Each row was made from one small tree. Brackets hold a mark, then the marks that hang from it, in the order of their numbers. Every link used is in the known rows. Write each row's tree.
(in the rows, 128 means zero)
Known rows
{J588 J389}: [155 145 126 126 137 141 105 129 138 124 150 133 142 112 127 107 145  92
 110 119 131 141 125 110 164 131 123 119 166 119 143 172 173 142 130 128
 130  76 148 126 113 127 147 129]
{J816 J449}: [157 141 127 124 126 146 101 136 137 137 147 131 141 108 131 131 150  79
 101 122 121 139 114 114 168 132 132 123 166 118 130 156 181 141 120 118
 131 106 156 136 108 126 147 126]
{J798 {J50 J372} {J588 {J389 J816}}}: [213 167 133 125 155 152 142 152  44 136 168 151 172 122  88 105 121 108
  91 129 126 170  99 110 136 179  93 131 158 123 172 195 177 140 121 130
 140  52 184 126  92 107 163 111]
{J372 J50 J493 {J501 J223 {J679 J9}}}: [ 84 137 156 137 137  79 124 142 140  94 119  82 100 113 128 121 114 151
 152  85 130  93 131 119 176 117 143 150 125 171  86 120 194 118 180 134
 164 112 105 126 162 192 117 144]
{J493 J223 {J372 {J501 J64 {J679 J9}}}}: [ 66 129 130 127 134 101 110  99 158  61  79  92 137 122 168 115 114 139
 134  82 135  72 144 106 170 113 152 149 132 176  82 107 194 116 180 106
 139 157  95 106 154 186  88 162]
{J816 {J389 J588} {J449 {J276 J372}}}: [190 154 116 128 115 186  93 152  27 134 145 122 167 126 118 148 156  63
  68 141  99 167 151 123 121 181 142 113 149 115 153 162 165 144  86  96
 128  34 173 150  88 144 171 111]
{J372 J50 {J493 {J223 J110 {J501 J64 J679}}}}: [ 93 138 150 114 127 131 152 150 141  66 116  73 111 102 166 143 116 153
 148 101 140  80 142 102 178  87 150 168 114 171 106  79 197 153 158 154
 154 132  86 102 148 131 104 147]
{J816 {J389 J588} {J449 {J276 {J372 J493 J501}}}}: [174 143 135 156 122 158 121 153  21 149 145 118 148 125 117 145 142  82
  91 129  96 148 149 141 104 206 152 139 140 128 154 153 177 146  98 102
 145  45 162 149 101 177 165 100]
{J816 {J389 J588} {J449 J276}}: [193 147 119 125 114 192 103 148  55 147 150 127 178 118 108 145 154  73
  68 139 110 191 134 116 151 178 139 112 162 116 142 154 174 144  98 110
 135  45 171 154  93 125 177 102]
{J372 J50 J493 {J501 J64}}: [107 138 155 147 137  98 128 138 139 111 133 101 106 104 132 130 113 126
 140  96 114  89 122 131 152 136 137 164 134 149 120 129 199 126 166 126
 154 117 117 120 137 185 130 136]
{J372 J493}: [144 135 141 133 136 120 124 145 156 124 140 126 118 109 128 125 150 101
 133 112 122 115 129 109 160 124 130 137 145 120 137 151 195 138 136 123
 139 121 139 131 115 148 142 125]
{J449 J276}: [142 143 123 129 125 152  94 136 128 108 144 123 139 104 128 130 159  87
 111 127 120 130 140  93 158 125 135 117 139 100 134 161 186 134 122 113
 135 103 147 130 107 148 147 132]
{J953 {J449 J276}}: [148 138 111 136 107 171  91 145 111 122 139 127 152 103 131 147 172  78
 102 131 118 149 126  97 156 145 136 107 147  95 136 155 186 137 111 109
 129 104 151 138 102 139 162 128]
{J493 {J372 {J50 J798} {J501 J223}}}: [116 164 122 128 146  86  96 131 130 140 170 124 117 108 150 126 129 119
 114 103 112  96 137 125 140 101 111 142 142 171 141 134 166 129 168 124
 155 112 104 110 111 162 127 153]
{J501 J64 {J223 {J110 J92} J493} J372 J679}: [ 44 148 142  87 116 154 175 100 213  40 123 113 125 109 170 139 119 158
 144 133 140 105 124  73 198  44 142 163 125 148 125 101 186 153 175 174
 132 131 115 127 136  94  94 148]
{J9 J679}: [121 134 135 125 142 121  97 130 147 103 115 124 132 113 126 118 144  93
 126 106 139 115 132  98 179 113 132 124 151 123 112 145 182 133 134 122
 132 110 148 128 121 144 135 133]
{J50 J372}: [148 148 145 119 138 123 102 141 134 122 143 128 139 110 135 110 149  90
 128 116 120 106 129  98 152 120 116 125 156 107 152 157 182 135 137 119
 136 121 167 112 105 151 135 137]
{J798 J50 J588}: [172 155 122 130 138 139 129 134 117 127 147 135 137 111 112 137 128 102
 100 129 133 145 107 110 160 130 113 134 132 128 142 160 183 137 129 129
 138  85 164 129 103 120 145 119]
{J588 {J389 {J816 {J449 {J276 {J372 {J501 J64}}}}}}}: [143 152 123 144 127 174 111 131  30 108 146 125 169 120 117 118 125  86
  85 122 103 143 127 135 118 209 154 132 158 116 143 200 174 135 109  98
 133  46 148 136 122 158 156 120]
{J389 J588 {J816 {J449 {J276 {J372 J501}}}}}: [174 149 122 144 126 174 104 134  14 123 157 134 165 122 107 137 144  72
  80 132 109 152 152 134 112 196 148 132 151 117 149 179 178 129  82  82
 141  57 166 145  94 152 156 109]
{J389 J588 {J816 {J449 {J276 J372}}}}: [194 153 115 124 124 189  99 149  19 116 155 136 170 126 101 141 156  67
  71 138 106 166 150 118 120 181 140 121 151 108 151 183 179 130  76  83
 130  55 168 151  84 128 166 112]
{J679 J9}: [135 135 131 120 134 136  97 118 148 104 118 113 128 110 126 117 148  97
 128 106 136 113 132  99 183 110 136 122 142 127 109 149 184 130 134 113
 127 108 148 126 123 149 131 136]
{J276 {J372 J501}}: [118 144 133 146 132 113  95 116 124 110 138 120 117 111 151 125 140  83
 128 112 122  83 150 129 129 130 138 138 139 120 143 160 173 131 124 103
 138 100 149 115 115 180 123 139]
{J389 J588 {J816 {J449 J276}}}: [197 145 118 121 125 194 110 145  47 128 161 141 181 119  92 138 154  76
  71 136 116 190 135 111 151 179 136 119 166 110 140 174 188 130  88  96
 137  68 166 155  90 110 172 104]
{J389 J588 {J816 {J449 {J276 {J372 J50}}}}}: [204 162 116 125 131 176  86 164   4 117 166 125 157 122  99 150 149  78
  69 134  97 161 149 123 114 171 127 130 144 126 145 168 179 127  82  86
 135  51 157 150  79 136 169 123]
{J372 {J493 J223}}: [146 133 136 128 138 118 123 145 163 112 139 122 127 114 152 127 153 118
 127 113 126 103 143 100 153 124 132 139 144 136 138 130 201 139 139 112
 142 131 121 127 109 138 130 134]
{J501 {J223 J110} {J372 J493} {J679 J9}}: [ 73 147 144 101 122 125 147 119 178  83 121 114 108 119 133 125 131 151
 155 109 138 116 128  83 201  68 144 138 120 156  98 125 195 135 168 158
 144 150 115 127 153 141 104 148]
{J372 J50 {J501 J679}}: [104 144 143 141 133  94  98 133 137 104 132  98 111 101 138 130 117 110
 131  97 128 103 129 124 163 117 127 143 144 146 105 128 186 122 155 127
 156 116 128 120 134 174 129 144]
{J276 J372}: [137 149 125 126 132 127  90 130 130 102 137 122 123 115 146 128 152  78
 119 119 119  97 149 113 137 115 131 127 140 113 145 165 175 134 118 104
 126 100 151 120 105 157 133 140]
{J501 {J223 {J110 J92}} J679}: [ 91 142 137 105 123 131 141 134 181  79 134 110 137 107 167 134 143 129
 134 124 139 112 131  79 189  74 132 145 140 137 132 117 173 149 157 153
 133  99 128 127 112 112 117 143]
{J50 {J372 {J501 J679}} {J798 J588}}: [124 159 151 129 147  97 131 130  81 141 135 116 132 114 116 106 106  98
 132 102 127 115 107 123 141 148 120 129 136 140 141 155 184 140 159 137
 159 108 158 114 120 150 141 122]
{J223 {J110 J92} J493 {J501 {J372 J50} J679}}: [ 94 146 138 105 132 157 152 114 169  60 141  98 100  86 168 150 130 146
 152 131 149  92 136  85 187  20 127 181 117 160 120  71 175 169 141 184
 136 134 123 115 122  94 100 149]
{J953 {J449 {J276 J372}}}: [144 146 109 138 107 165  81 148  82 109 134 123 142 111 141 150 173  69
 103 133 109 126 142 105 126 147 138 110 134  93 147 164 177 136  99  96
 121  92 154 133  96 158 156 136]
{J493 J223 {J372 {J50 {J798 {J588 J389}}}}}: [191 171 105 116 164 117  97 144  82 146 168 133 138 123 139 120 128 123
  86 112 117 132 123 115 125 120  95 133 137 189 153 137 171 149 147 128
 137  84 105 122  82 108 143 147]
{J449 {J276 {J372 {J501 J223}}}}: [100 152 126 142 122 127  94 126 109  96 151 116 131 115 149 127 147 102
 117 124 115  95 162 114 126 136 152 127 126 113 147 168 171 127 130 105
 147  82 135 121 125 187 125 144]
{J493 {J223 {J110 J92} {J501 J372 {J679 J9}}}}: [ 85 131 130  99 130 154 140  97 174  54 108  95 133 104 181 131 145 150
 147 116 161  81 146  72 200  36 146 162 123 171 102  73 180 157 149 151
 126 151 117 109 136 109  83 160]
{J588 {J389 {J816 {J449 {J276 {J372 J50 J501}}}}}}: [180 159 120 151 137 156  85 154   9 129 174 123 149 113 115 128 135  89
  82 122  99 145 133 137 104 192 130 135 154 130 145 185 167 136  97 102
 141  39 147 142 100 160 165 129]
{J449 {J276 {J372 J50 {J501 J64 J679}}}}: [ 76 153 137 143 123 113  94 137  84  65 111  79 115 110 141 137 111 109
 124 104 107  82 145 123 128 138 149 144 112 133 109 142 186 117 153 110
 150  98 120 115 141 206 127 153]
{J110 J92 {J372 J50}}: [151 147 134 121 153 113  95 137 149 113 151 115 133 102 161 136 156 114
 123 122 117  91 124  98 147  76  94 171 143 144 140 103 164 136 153 131
 115 127 128 130  80 146 123 156]
{J50 J798}: [143 151 126 115 138 128 110 130 135 137 148 128 130 105 128 122 145  79
 114 115 125 125 126 109 162 118 119 116 151 123 144 160 179 142 135 119
 137 100 145 121 102 121 154 125]
{J110 J223}: [141 141 135 128 134 133 104 131 168 111 147 119 146 105 156 122 152 103
 123 113 138 107 135  94 167 103 125 131 151 119 136 129 182 130 127 123
 138 117 136 136 104 133 123 140]
{J276 {J372 J50 J493}}: [152 151 140 137 142 103 101 163 113 111 145 108  94 112 137 138 145 103
 130 110 105  86 144 120 122 117 120 149 125 136 142 144 186 133 129 114
 137 104 132 125 103 174 140 142]

Write each row's tree
[200 164 114 132 137 172  81 168  14 123 173 125 154 117 109 131 148  84
  73 130  96 159 131 122 112 178 122 124 154 121 147 190 169 138  91 103
 129  38 150 147  90 136 175 130]	{J588 {J389 {J816 {J449 {J276 {J372 J50}}}}}}
[110 152 143 138 147  69 121 154  90 110 130  88  93 115 158 132 116 121
 134  92 112  67 150 131 112 134 125 153 118 173 130 118 192 137 157 110
 163 114  98 114 116 174 129 145]	{J276 {J372 {J50 J798} {J493 J223} {J501 J679}}}
[185 171 114 116 163 136 120 137  84 139 169 135 115 113 119 123 120 118
 103 120 119 143 115 117 133 110  97 141 128 173 153 145 167 161 137 154
 135  69 120 130  86  97 149 129]	{J223 {J493 {J372 {J50 {J798 {J588 J389}}}}}}
[ 86 174 132  88 132 134 135 114 164  94 158 120 111 109 134 132 113 137
 118 122 119 114 122 106 172  71 123 139 130 158 133 131 184 137 175 148
 149 115 109 122 134 107 127 148]	{J501 J64 {J223 J493} {J372 {J50 J798}}}
[120 141 164 151 143  84 161 155 112 119 123 111 118 110 127 116 111 123
 147 104 123  98 112 116 144 151 114 158 139 128 138 142 198 132 163 135
 164 131 156 105 129 180 129 125]	{J798 {J50 {J372 J493 {J501 J679}}}}
[ 67 148 141 126 121 129 134 103 152  66 131 109 115 115 161 126 116 121
 136 118 127  74 152 123 144 119 160 149 125 132 139 148 176 136 149 124
 145  85 125 117 144 162 105 138]	{J276 {J372 {J501 J64 {J223 J493}}}}
[ 98 139 129 142 135  96 102 115 156 104 122 119 125 110 154 123 130 103
 130  99 126  99 138 118 156 111 130 144 148 144 113 135 182 124 155 122
 145 150 123 111 130 181 112 146]	{J493 {J372 {J501 J679}}}
[105 145 141 129 133 116 125 131 159 106 164 111 120  97 171 140 136 141
 134 122 129  89 135 100 164  82 124 167 135 157 145 105 165 147 156 149
 145  84 122 124 100 139 115 150]	{J372 J50 {J501 {J223 {J110 J92}}}}
[ 90 145 137 104 122 149 138 116 184  73 134 117 131 111 145 126 128 126
 126 123 134 112 135 100 183 102 150 136 139 125 130 143 186 138 155 138
 140  95 124 126 140 119 120 133]	{J501 J64 {J223 J493}}
[ 77 137 172 127 145  87 157 133  99 107  87  85 118 117 117  95  98 124
 164  77 121  79 110 115 161 151 142 143 128 151 110 139 201 131 189 129
 154 130 133 105 156 186 128 127]	{J50 {J372 J493 {J501 J64 {J679 J9}}} J798}
[190 156 111 130 131 184  94 154  30 121 163 137 168 120 111 122 155  73
  76 135 105 165 133 117 119 187 134 115 161 104 154 206 171 142  85  99
 124  44 160 147  95 129 171 119]	{J588 {J389 {J816 {J449 {J276 J372}}}}}
[114 142 129 111 129 165 137 102 176  96 153 127 130  93 166 137 158 117
 139 137 145  97 135  88 182  43 132 164 139 136 147 106 168 164 129 159
 122 135 145 109 112 104 106 145]	{J223 {J110 J92} {J501 J372}}
[189 161 139 144 164 117 142 150  37 166 180 132 129 112  84 114 108 118
 109 103 118 156 105 145 126 186 108 147 143 169 152 173 185 144 137 135
 160  48 131 142 103 126 175 104]	{J372 {J50 {J798 {J588 {J389 J816}}}} J493 J501}
[195 145 125 116 129 174 116 137  78 135 159 145 173 120  98 132 147  76
  79 127 124 180 128 123 162 166 129 125 179 125 138 168 184 131  96  99
 134  75 168 151  94 101 163 104]	{J389 J588 {J816 J449}}
[171 151 118 150 132 169  99 138  25 128 164 135 163 117 117 118 142  78
  85 128 107 151 135 133 112 203 142 126 161 113 151 201 169 139  91  99
 135  45 158 142 104 153 162 118]	{J588 {J389 {J816 {J449 {J276 {J372 J501}}}}}}
[107 136 125 115 132 159 132 106 164  72 124 114 124 101 158 130 134 116
 134 118 138  87 146 107 170  78 149 159 133 138 127 118 177 152 137 142
 129 133 118 101 141 131 103 137]	{J223 {J493 J372} {J501 J64}}
[118 134 141 119 134 152 161 118 175 104 150 125 116  95 160 137 156 132
 153 132 138  93 132  91 174  53 134 176 130 142 150 102 180 168 136 165
 128 145 136 115 116 114 110 135]	{J223 {J110 J92} {J501 {J372 J493}}}
[128 152 164 137 152  84 155 146  79 149 134 114 118 116 110 106 106 111
 147  97 120 110 104 125 134 158 122 141 127 145 145 151 197 144 165 143
 165 118 149 119 124 160 144 113]	{J50 {J372 J493 {J501 J679}} {J798 J588}}
[ 92 151 135 104 127 147 113 109 140  76 123  90 103  98 138 135 126 133
 149 106 150 100 135  96 202  39 138 148 116 166  83  98 178 143 145 161
 139 144 122 105 153 136 100 159]	{J223 J110 {J501 {J372 J50} {J679 J9}}}
[191 146 125 121 120 171 109 140  85 154 149 131 170 121 115 139 146  72
  74 129 118 181 128 128 162 166 132 118 176 131 141 147 171 144 106 114
 133  52 172 148  97 117 168 103]	{J816 {J389 J588} J449}
[141 149 135 103 154 159 148 125 121 110 163 104 111  81 175 146 143 129
 148 135 140  79 134  92 158  37 105 188 115 162 156  68 148 186 134 179
 123 105 114 112  78  82 113 139]	{J223 {J110 J92 {J372 {J50 J798}}} J493 J501}
[168 169 117 140 162 104 103 129  71 164 171 135 124 114 121 114 113 112
 102 105 116 131 112 139 124 135 101 143 139 182 150 154 163 144 151 139
 145  75 122 120  97 143 145 135]	{J493 {J372 {J50 {J798 {J588 J389}}} J501}}
[128 140 136 129 148 114 113 122 146 107 156 111 130  99 202 143 144 144
 135 121 130  64 140  94 140  73 104 190 130 174 146  65 164 150 153 140
 128 134 103 119  71 141  93 166]	{J493 {J223 {J110 J92 {J372 J50 J501}}}}
[ 82 147 131 130 138  81  91 123 145  87 120  94 114 116 147 122 119 143
 135  86 128  88 141 114 170  90 132 147 131 181  85 116 177 111 180 125
 151 131  98 114 151 196 101 166]	{J493 {J372 J50 {J501 J223 {J679 J9}}}}
[ 69 145 145 135 131  98  98 118 105  59  85  69 105 115 139 125 100 118
 141  83 122  64 138 128 154 122 150 149 115 161  82 129 184 113 165 109
 141 102 120 112 156 208 110 158]	{J276 {J372 J50 {J501 J64 {J679 J9}}}}
[108 145 166 133 146  96 152 138 108 138 131 114 124 110 127 103 113 110
 148  97 109  84 113 124 137 156 130 148 141 132 155 152 194 140 172 127
 154 123 142 105 126 172 139 122]	{J50 {J372 J493 {J501 J64}} J798}
[128 135 127 167 114 137 109 149  76 123 133 117 122 111 140 147 160  88
 127 121 106 107 140 123 110 173 148 135 126 107 149 155 188 138 112 103
 139 104 142 133 109 191 150 126]	{J953 {J449 {J276 {J372 J493 J501}}}}
[ 94 138 149 148 132 105 131 125 128  96 118 108 109 117 145 124 122 105
 143 102 112  70 140 134 128 148 152 157 128 130 138 155 191 130 148 109
 141 111 131 115 136 195 120 133]	{J276 {J372 J493 {J501 J64}}}
[ 97 141 121 152 103 155  97 126  82  95 117 109 144 111 148 145 144  83
 113 121 108 106 136 122 124 169 158 127 130 105 137 159 181 129 124  95
 131  94 142 124 123 187 141 137]	{J953 {J449 {J276 {J372 {J501 J64}}}}}
[ 85 155 127 123 143  82 109 127 128  96 118  95 124 113 168 129 103 132
 117  86 115  77 136 122 142 112 123 152 134 189 111 102 188 124 187 115
 155 145  81 102 127 164 113 161]	{J493 J223 {J372 {J50 J798} {J501 J64 J679}}}
[ 65 132 135 132 133 104 111  98 152  72  81  96 128 117 144 114 110 122
 140  82 130  85 131 113 177 114 150 147 134 160  80 128 189 115 177 117
 136 148 113 108 159 196  99 151]	{J493 {J372 {J501 J64 {J679 J9}}}}
[194 149 124 139 137 171 118 170  29 129 162 136 153 123 105 123 154  86
  90 130  98 160 130 120 112 198 136 128 153 109 156 201 183 147  91 105
 128  54 151 152  98 139 175 111]	{J588 {J389 {J816 {J449 {J276 {J372 J493}}}}}}
[104 136 158 137 147 109 150 130 145 106 137 102 114  99 171 142 124 149
 157 112 116  65 116 108 146  90 116 206 119 166 139  79 174 148 174 157
 128 134 105 122  98 167 102 150]	{J223 {J110 J92 {J372 J50 J493 {J501 J64}}}}
[124 173 120  99 146 127 132 128 124 105 154 120 117 116 132 137 108 140
 109 115 115 117 119 112 151  92 119 147 113 178 139 128 177 143 170 149
 144  93  99 126 115 112 128 141]	{J501 J64 {J223 {J493 {J372 {J50 {J798 J588}}}}}}
[ 72 139 130 129 133  94 105 108 160  86 110 106 127 120 150 113 127 132
 137  90 135  94 142 109 177 100 145 138 139 164  91 132 178 115 174 123
 146 136 110 114 156 188  98 155]	{J493 {J372 {J501 J223 {J679 J9}}}}
[155 178 121 108 146 122 103 123 112 146 170 136 115 110 107 134 126 105
 104 121 117 138 107 118 151  93 102 130 128 159 138 147 184 135 147 137
 143 116 139 131 102 115 148 140]	{J501 {J372 {J50 {J798 J588}}}}
[ 86 154 145 145 127 106 116 152  97  85 140  93 109 116 141 136 123 136
 130 110  97  76 150 125 118 144 154 155 107 139 136 148 188 122 160 114
 157  87 106 121 141 210 125 149]	{J449 {J276 {J372 J50 J493 {J501 J64 J223}}}}
[134 150 117 159 114 138  72 148  61 116 144 108 123 103 145 155 154  86
 110 121 104 106 142 125 111 153 133 130 126 119 139 145 174 130 112  99
 139  88 140 129 101 188 150 145]	{J953 {J449 {J276 {J372 J50 J501}}}}
[103 144 144 146 132  94 123 135 137 111 147 118 108 120 150 123 139 115
 139 111 117  80 153 129 128 135 147 148 132 133 149 158 181 131 144 115
 151 100 127 121 132 187 119 136]	{J276 {J372 J493 {J501 J223}}}
[ 75 142 162 131 130 101 127 122 134  89 106 100 139 113 141 105 105 109
 145  96 124  87 120 115 160 139 139 140 150 124 121 145 192 123 173 126
 152 134 146 101 150 184 117 140]	{J50 {J372 {J501 J64 J679}}}
